Known rows, with every way that one mark hangs from another:
(k337 k405 k921): [ 0.756 -2.015  1.663  0.632  1.251  0.266 -0.499 -1.053 -0.076  1.752
  1.163 -0.781 -0.026  0.540 -0.186  0.180  3.063  3.468  0.328 -2.042
  1.223  0.467 -3.755 -0.905  2.202  1.184 -2.532  0.807 -0.991  0.838]
(k337 (k405 k617) k457 (k921 (k816 k809))): [-0.292 -2.144  2.511 -0.227  1.471 -0.166 -0.058 -0.084  1.204  1.180
  2.605 -0.621 -0.301  2.989  0.484  4.956  4.291  2.436  1.522  4.420
  3.451  0.546 -6.051 -1.621  3.596  1.639 -3.255  0.878 -0.725  1.327]
(k337 (k405 k617)): [ 0.145 -2.164  1.516  0.535  2.056  0.429 -0.614  0.754  0.225  0.842
  1.634 -0.093 -0.784  1.947 -0.276  1.951  0.893  2.590 -0.991 -0.288
 -0.353  1.010 -1.006 -1.116  2.900  0.721 -2.444  0.495 -1.034  1.264]
(k809 (k816 (k921 (k337 k405 k457)))): [-0.022 -0.364  2.748 -2.233  1.745  0.474 -1.792 -1.469 -0.191  2.509
  2.525 -0.968  0.780 -0.313 -0.673  1.271  4.603  5.118  0.233 -0.591
  2.207  1.157 -3.880 -0.407  1.192 -0.026 -4.532  0.347 -0.507  0.803]
(k405 (k337 (k457 k59) (k921 k816)) k617): [-2.070  2.245  1.175  0.421  1.331  4.988  0.233  0.164  1.042  1.219
  1.602  1.687 -0.332  0.921 -0.612  3.805  1.973  2.507  1.569  0.092
  4.446 -0.158 -6.392 -1.366  3.210  1.791 -2.760  0.229 -1.662  2.200]
(k921 (k337 k457) k816): [-0.719  1.008  1.397 -3.342  1.165  1.633 -1.060  0.370  1.452  2.065
  2.067 -1.191  0.259  0.794  0.099  2.281  3.338  0.519  2.693  2.252
  3.087  1.987 -3.951 -1.659  0.828  0.602 -3.497 -0.218 -1.277  0.387]
(k816 k809): [-0.967  0.480  2.004 -0.123  1.380 -3.802 -0.430  1.315  1.776  1.818
  0.806  1.627  0.761  1.581  0.429 -0.381 -0.635 -1.928  0.194  3.770
 -0.525  0.995  0.833 -1.301  1.088  0.661 -2.160  0.461 -1.111  0.002]
(k809 (k816 (k921 (k337 k405)))): [ 0.456 -0.957  3.000 -2.031  2.153  0.483 -1.868 -0.710 -0.359  2.899
  1.326 -0.061  0.853  0.006 -0.359  0.915  2.737  3.426  0.388 -1.746
  2.061  1.358 -1.836 -0.429  0.675 -0.332 -4.210 -0.127 -0.597  0.798]
(k809 (k816 (k921 (k337 (k405 k617) (k457 k59))))): [-0.255 -1.031  2.006 -1.157  2.247  2.188 -1.881  0.194  0.251  1.991
  2.463 -0.621  0.275  0.040 -0.134  2.212  2.662  5.480 -0.690 -2.219
  4.555  0.682 -4.815 -0.635  3.546  0.609 -4.576  0.187 -0.806  1.840]
(k337 (k405 k617) (k457 k59) (k921 (k816 k809))): [ 0.175 -2.188  1.842  0.381  1.632  0.144 -0.070  0.480  1.791  1.535
  2.256 -0.596 -0.006  1.961  1.161  4.660  3.001  3.316  1.800  2.443
  5.589  0.556 -6.516 -1.696  4.901  2.310 -3.044  1.256 -1.060  1.495]
(k617 (k405 k337)): [-0.566  2.746  0.650 -0.491  1.652  0.231 -0.694 -0.165 -0.251  2.076
  0.305  1.602  0.006  0.102 -2.587  1.073  0.756  0.157  1.092 -1.899
 -1.781  0.995 -1.032 -1.348 -0.383  0.089 -2.050  0.594 -1.620 -0.131]
(k816 k809 (k921 (k337 k405 k457))): [-0.529 -1.675  2.434 -0.654  1.653  0.266 -1.677  1.751  2.857  2.326
  2.430  0.294  1.056  1.112  0.927  1.563  3.537  2.074  0.494  2.426
  2.456  1.472 -3.149 -1.115  1.286  0.710 -4.559  0.495 -0.703 -0.852]
(k337 (k405 k617) (k457 k59) (k921 k816)): [ 0.507 -2.023  1.354  0.088  1.479  3.138 -0.066 -0.806  0.698  1.363
  2.197 -1.623 -0.616  0.900  0.365  4.287  3.408  5.081  1.667 -2.104
  5.385  0.550 -7.209 -1.341  4.982  2.246 -2.999  1.048 -1.259  2.011]
(k617 (k405 (k337 (k921 k816)))): [-0.216  2.404  1.531 -1.441  1.309  3.003  0.037 -1.438 -0.376  2.591
  0.217  1.067  0.004  0.378 -2.679  3.415  3.219  0.319  3.475 -1.861
  1.821  0.770 -4.489 -1.364  0.000  0.605 -2.391  0.496 -1.510  0.500]
(k457 (k337 k405)): [-0.158 -2.408  1.029  0.279  1.800  0.711 -0.487  1.564  0.635  2.272
  1.228  0.825  0.099 -0.428 -0.092  0.803 -1.183  1.035  0.365 -1.668
 -1.277  1.553 -1.003 -0.778  0.385  1.144 -1.912  0.282 -1.291  0.511]
(k816 k809 (k921 (k337 (k405 k617) (k457 k59)))): [-0.671 -2.178  1.803  0.263  2.266  2.159 -1.715  3.271  3.335  1.633
  2.464  0.698  0.562  1.370  1.035  2.781  2.131  2.441 -0.435  0.747
  4.500  0.838 -4.003 -1.367  3.760  1.340 -4.737  0.383 -1.011  0.067]
(k405 (k337 k457 k921) k617): [-2.998  2.121  1.023  1.549  1.262  3.161 -0.042  0.122  0.508  0.086
  1.707  1.934 -0.746  1.673 -1.461  1.446  2.712  2.206 -0.982  1.468
  0.894 -0.786 -5.555 -1.102  2.032  0.886 -2.844  0.178 -1.484  1.820]
(k921 (k337 (k405 k617) (k457 k59)) (k816 k809)): [ 0.166 -1.630  1.483 -1.998  2.067  0.337 -1.274  2.776  2.347  1.747
  2.708 -0.721  0.130  2.178  1.545  5.137  2.346  1.703  1.779  3.781
  5.597  2.022 -5.023 -2.263  3.661  1.492 -3.869  0.422 -1.093  0.762]

Rows:
[-0.382 -3.180  0.449  1.237  2.384  1.946 -0.424  3.139  1.056  1.510
  1.206  1.229 -0.372 -0.179 -0.119  1.795 -2.756  1.477 -0.879 -3.664
  1.013  1.112 -1.755 -0.957  2.958  1.844 -1.987  0.237 -1.641  1.438] -> (k457 k59 (k337 (k405 k617)))
[-0.047 -2.839  2.506 -0.411  1.579  0.701  0.140  1.511  1.471  2.755
  1.090  1.378  0.596  0.947  1.091  3.539  0.690 -0.835  2.666  2.162
  2.391  1.254 -3.864 -1.426  0.800  1.738 -2.442  0.402 -1.112  0.615] -> (k457 (k337 k405 (k921 (k816 k809))))
[-0.203  3.178  0.554 -0.953  1.101  3.113  0.052 -1.456  0.232  2.614
  1.017  0.009  0.203 -0.866 -2.016  3.557  3.218  2.804  3.763 -3.193
  3.849  0.654 -7.095 -1.539  1.801  1.588 -2.613  1.186 -1.780  0.793] -> (k617 (k405 (k337 (k457 k59) (k921 k816))))
[-1.047  3.458  0.267 -0.270  1.362  0.076 -0.661 -0.755  0.052  1.878
  1.481  0.611 -0.057 -0.151 -2.489  1.403  2.092  1.882  1.098 -1.337
 -1.523  0.926 -3.222 -1.279  0.008  0.442 -2.350  1.058 -1.436 -0.189] -> (k617 (k405 (k337 k457)))
[-1.411 -1.092  2.307 -0.587  1.212  0.805  0.259  2.037  2.044  2.725
  0.239  2.353  0.769  0.803  0.773  2.196 -0.470 -3.539  2.610  2.909
  2.194  0.674 -2.879 -1.301  0.183  1.500 -2.234 -0.086 -1.314  0.658] -> (k457 (k337 (k921 (k816 k809))))
[-1.610  2.869  1.184 -0.142  0.794  3.178  0.283 -1.003  0.976  2.060
  1.564  1.454  0.399 -0.476 -0.220  2.370  2.163  2.849  2.847 -0.570
  4.028  0.347 -5.937 -1.276  2.112  1.680 -2.569  0.587 -1.680  1.408] -> (k405 (k337 (k457 k59) (k921 k816)))
[-0.964  2.885  1.740 -1.125  1.259 -0.063 -0.098 -0.620  0.910  2.455
  1.190  1.083  0.499  1.222 -1.449  4.258  3.884  0.087  3.537  2.606
  2.475  0.617 -6.065 -1.884  0.364  1.029 -2.901  0.997 -1.180 -0.167] -> (k617 (k405 (k337 k457 (k921 (k816 k809)))))
[-0.240 -1.668  2.016 -2.318  1.988  0.073 -1.254  2.170  1.911  1.357
  2.870 -0.860 -0.083  3.321  1.098  5.393  3.670  0.867  1.573  5.915
  3.454  1.897 -4.647 -2.143  2.381  0.857 -3.935  0.162 -0.866  0.489] -> (k921 (k337 (k405 k617) k457) (k816 k809))
[-1.692  2.122  2.828 -0.469  1.159  0.407  0.178  0.503  1.329  2.162
  0.525  3.254  0.787  1.969  0.170  2.656  1.268 -1.773  2.505  4.617
  2.004  0.518 -2.954 -1.637  0.147  0.857 -2.440  0.067 -1.310  0.662] -> (k405 (k337 (k921 (k816 k809))))
[ 0.835 -1.499  1.957 -0.357  1.143 -1.413 -0.165 -0.715  1.793  2.364
  2.253 -0.766  0.809  0.565  1.697  3.406  3.368  3.573  3.086  1.265
  5.114  1.082 -6.191 -1.633  3.684  2.381 -2.793  1.623 -1.024  0.645] -> (k337 k405 (k457 k59) (k921 (k816 k809)))
[ 0.567 -2.910  1.200 -0.310  1.515  3.743  0.048  0.761  0.979  3.041
  0.786  0.387  0.393 -1.168  0.485  2.748 -0.420  1.766  2.907 -3.815
  3.992  1.254 -4.849 -1.086  2.124  2.167 -2.271  0.398 -1.508  1.474] -> (k457 k59 (k337 k405 (k921 k816)))
[-0.571  0.367  2.411 -3.382  1.421 -0.989 -1.116  2.138  2.126  2.387
  0.846  0.975  0.910  2.074  0.859  2.570  1.353 -3.068  2.591  5.111
  2.966  2.001 -1.141 -1.966  0.311  0.289 -3.331 -0.493 -1.110 -0.114] -> (k921 k337 (k816 k809))
[ 0.869 -1.951  3.051 -0.723  1.435 -1.252 -0.184 -0.605  1.143  2.420
  1.217 -0.070  0.584  1.996  1.096  3.513  3.186  0.983  2.760  3.028
  3.031  1.252 -3.638 -1.581  1.955  1.409 -2.671  0.874 -0.826  0.507] -> (k337 k405 (k921 (k816 k809)))
[-0.492  3.068  1.021 -0.468  1.263  0.151 -0.049 -0.365  1.249  2.711
  1.080  1.198  0.766  0.039 -0.807  4.079  2.348  0.754  3.797  0.587
  4.207  0.682 -6.494 -1.994  1.664  1.780 -2.729  1.444 -1.534 -0.003] -> (k617 (k405 (k337 (k457 k59) (k921 (k816 k809)))))
[-0.950  0.992  2.052 -2.983  1.178 -1.073 -1.103  1.751  2.208  2.199
  2.044 -0.014  0.853  1.819  1.120  2.725  2.875 -1.419  2.661  6.168
  3.117  1.976 -3.398 -1.946  0.681  0.696 -3.586  0.039 -1.103 -0.205] -> (k921 (k337 k457) (k816 k809))
[-1.756  2.807  1.820  0.135  1.030  0.482  0.168  0.239  2.033  2.247
  1.461  2.438  1.001  0.610  0.886  2.745  1.630  0.681  2.754  3.082
  4.401  0.389 -5.509 -1.719  1.919  1.792 -2.479  0.816 -1.488  0.727] -> (k405 (k337 (k457 k59) (k921 (k816 k809))))
[ 0.028 -1.636  0.541  0.794  1.851  0.258 -0.711  0.414  1.033  1.008
  2.560 -0.888 -0.531  0.657  0.277  1.919  0.917  5.165 -0.766 -1.901
  1.933  0.893 -3.703 -1.144  4.555  1.880 -2.543  1.204 -1.232  1.389] -> (k337 (k405 k617) (k457 k59))
[-2.263  2.927  1.130  1.026  0.884  1.581 -0.031 -0.973  0.529  1.071
  1.558  1.614  0.036  0.331 -0.792 -0.109  3.266  2.506  0.258  0.778
  0.441 -0.344 -5.343 -0.909  0.931  1.077 -2.568  0.461 -1.334  0.951] -> (k405 (k337 k457 k921))
[-0.481 -2.176  1.166 -0.025  2.187  4.716 -1.736  2.166  2.315  1.532
  2.483 -0.417  0.052  0.480  0.257  2.308  2.727  4.449 -0.536 -3.009
  4.591  0.884 -4.563 -0.941  3.866  1.312 -4.675  0.252 -1.171  0.707] -> (k816 (k921 (k337 (k405 k617) (k457 k59))))
[-0.950  0.924  2.958 -2.286  1.620  0.881 -1.628 -0.189  0.074  2.849
  0.543  1.253  1.000  0.039 -0.796 -0.581  1.739  0.703  0.244 -0.615
  2.023  0.860 -0.968 -0.348  0.184 -0.577 -4.022 -0.547 -0.921  1.007] -> (k809 (k816 (k921 k337)))
[ 0.449 -1.657  0.852 -2.184  2.061  3.361 -1.202  1.549  1.237  1.481
  2.674 -1.767 -0.343  1.124  0.698  4.893  3.066  3.717  1.688 -0.661
  5.371  1.914 -5.501 -1.798  3.755  1.377 -3.768  0.176 -1.297  1.311] -> (k921 (k337 (k405 k617) (k457 k59)) k816)
[ 0.367 -0.366  2.047 -1.504  1.797  0.454 -1.872 -0.916  0.270  2.953
  2.292 -0.823  1.050 -1.289  0.184  0.934  3.149  5.861  0.602 -3.005
  4.327  1.335 -4.373 -0.457  2.530  0.599 -4.434  0.443 -0.816  0.966] -> (k809 (k816 (k921 (k337 k405 (k457 k59)))))
[ 0.323 -2.590  2.843 -0.271  1.850  0.428 -0.129  0.722  1.148  1.622
  1.410  0.290 -0.203  3.268  0.345  4.737  2.649  0.750  1.283  3.477
  3.274  0.672 -3.861 -1.718  3.080  1.340 -2.993  0.628 -0.760  1.330] -> (k337 (k405 k617) (k921 (k816 k809)))
[-2.670  1.999  0.402  1.999  1.350  3.430  0.004  0.625  0.921  0.353
  1.562  2.024 -0.403  0.447 -0.689  0.934  1.316  2.974 -0.778 -0.766
  2.862 -0.945 -6.002 -1.098  3.232  1.657 -2.650  0.403 -1.693  1.917] -> (k405 (k337 (k457 k59) k921) k617)
[-1.395 -0.154  2.720 -1.166  1.671  0.737 -1.566  2.798  3.200  2.612
  0.551  2.346  1.287  1.428  0.714  0.449  0.751 -2.225  0.385  2.382
  1.964  1.113 -0.042 -1.183  0.299  0.137 -4.026 -0.392 -1.064 -0.712] -> (k816 k809 (k921 k337))
[-0.310 -3.753  1.731  0.498  2.082  2.338 -0.024  3.062  1.890  2.162
  0.958  1.728  0.136  1.182  1.047  4.713 -1.046 -0.582  1.676  0.521
  4.995  0.822 -4.675 -1.573  3.136  2.317 -2.551  0.196 -1.400  1.559] -> (k457 k59 (k337 (k405 k617) (k921 (k816 k809))))
[-0.790 -3.115  0.947  0.912  2.161  2.248 -0.417  2.459  0.586  1.307
  1.465  1.158 -0.670  0.862 -0.630  1.941 -1.221  0.548 -1.105 -1.520
 -0.979  0.936 -1.295 -0.869  1.596  1.257 -2.168  0.063 -1.295  1.199] -> (k457 (k337 (k405 k617)))
